Each row comes from the steps of one walk. Every step used is in the known rows, and no mark comes twice. Write the walk behind each row, first mark first.
(in the rows, 128 means zero)
Known rows
zopu/kamol/noro/tufugu: [144 178 127 141 132 151 115 166 123 127 163  91 135 100 219 120 158 149
 145 158 132 113 110]
noro/tufugu/pivuzop/pariz: [162 124 131 140 127  66 190 136 137 124 137 154  86 132 116 101 107 113
 194 121 127 101 115]
tufugu/zopu/kamol: [146 145 124 132 135 134 155 148 141 107 128 173 151 119 198 115 131 136
  72 177 108 104 123]
pariz/zopu/kamol/noro: [158 166 143 134 140 161  65 149 107 105 146 103 154 104 170 125 151 163
  98 226 121 135 144]
zopu/tufugu/pivuzop/pariz/noro/kamol: [139 142 139 138 125  59 181 147 141 114 139 170  80 153 204 125 124 150
 140 159 108  97 120]
penu/pivuzop/pariz/zopu: [175  90 140 124 150  89  89 135 162 131 142 132  94 166 102  97 103 126
 128 170 122 116 161]
zopu/tufugu/pivuzop/pariz: [140 100 134 145 130  45 235 138 141 105 132 155  83 193 194 117 103 130
 163 129 125  95 143]
tufugu/pivuzop/kamol: [148  96 117 124 124 110 160 140 156 114 115 202 111 124 121  73 116 112
  74 136 175 100 130]
noro/tufugu: [137 147 126 134 134 114 147 153 114 152 134 132 107 103 123 146 130 118
 198 135 122 123  93]
tufugu/zopu/kamol/noro: [152 163 137 132 125 150 119 148 135  96 142 139 152 104 216 105 144 142
  82 181 124 102 116]
kamol/noro/tufugu/pivuzop: [155 149 148 135 122 128 123 145 125 114 147 106 108  97 142  95 140 114
 183 142 163 111  96]
kamol/noro/pariz/zopu: [172 187 140 135 131 155  44 130  97 100 149 101 146  86 177 156 145 156
 166 200 161 123 131]
noro/tufugu/pivuzop/pariz/zopu/kamol: [173 140 137 143 135  83 182 142 136 116 140 148  98 123 135 108 114 138
 166 160 105 105 130]
pivuzop/pariz/zopu/kamol/noro: [174 162 140 141 121 102  74 132 108  97 161  97 129 132 177 109 129 172
 135 189 110 121 161]
zopu/kamol/noro/tufugu/pivuzop: [152 160 130 142 135 141 143 161 139 114 157 111 132 110 207  98 150 139
 129 157 142 105 115]
kamol/noro/pariz: [160 178 126 137 129 145  67 134 108 107 153 105 143  99 196 145 144 140
 172 159 176 113 120]
penu/pivuzop/pariz/zopu/kamol/noro: [181 112 144 129 147 112  71 144 164 121 160 102 104 159 153  86 120 144
 115 180 127 110 162]
zopu/tufugu/pivuzop/pariz/noro: [142 122 147 140 123  59 200 139 132 107 139 161  72 179 196 109 117 139
 159 155 118 104 141]
pivuzop/kamol/noro: [143 154 124 121  99 154  59 153 118 126 144 125 114  78 171 101 149 145
 112 140 182 113 111]
pariz/zopu: [150 135 141 127 143 131  83 136 102 119 121 139 139 115  94 140 129 137
 123 210 119 145 138]
penu/pivuzop/kamol/noro/tufugu/zopu: [166 122 140 114 123 154  87 163 174 145 141 139  78  92 148  94 132 123
 115 144 160  93 103]

Write each row's walk
[159 178 114 127 105 158  60 147 118 122 147 135 122  69 200 134 147 159
 129 145 188 102 119] : pivuzop/kamol/noro/pariz
[154 176 135 123  91 157  86 158 120 130 143 132  96  50 174 118 148 150
 142 143 157 100  86] : pivuzop/kamol/noro/tufugu/zopu
[178 129 132 117 137 162  45 151 164 135 143 136 101 100 153 117 132 142
 102 178 174 104 137] : penu/pivuzop/kamol/noro/pariz/zopu
[176 160 160 137 116 110 102 135 114 103 153  95  98  99 132  97 132 136
 194 164 142 112 114] : kamol/noro/tufugu/pivuzop/pariz/zopu
[169 183 125 126 107 167  41 143 109 115 144 132 124  59 184 143 148 171
 124 178 176 110 125] : pivuzop/kamol/noro/pariz/zopu
[165 182 129 137 128 154 121 143 134  91 145 146 156  97 241 130 142 152
  97 184 130  94 121] : tufugu/zopu/kamol/noro/pariz
[162 129 135 118 142  98  50 146 169 150 155 153  84 137 132  88 126 133
 109 166 116 112 128] : penu/pivuzop/pariz/noro/kamol
[148 156 137 131 126 119 161 147 121 136 125 156 107  88 133 144 125 119
 179 150 105 108  83] : noro/tufugu/zopu
[171 178 113 141 157 145 104 136 115 110 136 154 161 107 195 185 133 169
 124 215 123 119 154] : noro/pariz/zopu/kamol
[155 178 153 131 111 144 101 148 111 117 148 100 112  74 163 122 145 128
 187 157 140 109  81] : kamol/noro/tufugu/zopu
[155 113 130 124 113 126 125 141 149 102 129 168 111 109 141  62 129 120
  86 139 190 100 124] : tufugu/pivuzop/kamol/noro
[130 195 133 117 130 143  24 154 115 149 141 174 125  68 145 128 165 149
  94 205 110 137  86] : pariz/noro/kamol
[166 152 149 138 113 102 121 138 123 109 156  99  96 108 148  87 131 125
 200 131 155 104 107] : kamol/noro/tufugu/pivuzop/pariz
[146 170 144 134 118 140  89 152 104 130 154  81 111  86 154 124 149 128
 203 143 153 120  89] : kamol/noro/tufugu
[147 170 127 125  97 153  77 160 116 140 148 117  96  60 166 118 151 148
 155 133 168 109  92] : pivuzop/kamol/noro/tufugu
[150 199 152 126 120 154  98 156 113 139 146 166 102  75 172 122 159 149
 140 208  88 127  93] : pariz/noro/tufugu/zopu/kamol
[156 184 113 144 140 156  98 152 127 108 161 109 159 111 252 136 153 159
 121 170 152 107 135] : zopu/kamol/noro/pariz
[181 124 144 140 130  88 133 125 139  77 145 140 122 147 149  65 116 142
 106 179 136 106 164] : tufugu/pivuzop/pariz/zopu/kamol/noro
[147 136 129 139 120 106 198 151 142 105 133 159  89 135 235 141 126 148
 145 142 166  84 126] : zopu/tufugu/pivuzop/kamol/noro/pariz
[156 160 140 130 110  87  66 127 105 123 157 143  97 136 146  91 131 147
 157 167 114 131 141] : pivuzop/pariz/noro
[168 161 150 137 141 150 107 151 120 103 143 115 136  99 158 116 145 155
 118 218 118 123 134] : pariz/zopu/kamol/noro/tufugu/pivuzop
[155 102 129 113 131 151  65 160 174 146 144 132  93 119 144  82 134 120
  94 141 181 104 125] : penu/pivuzop/kamol/noro
[151 165 148 121 112 138 102 151 123 142 138 184  78  78 125  93 149 134
 141 181 129 125  97] : pariz/noro/tufugu/pivuzop/kamol
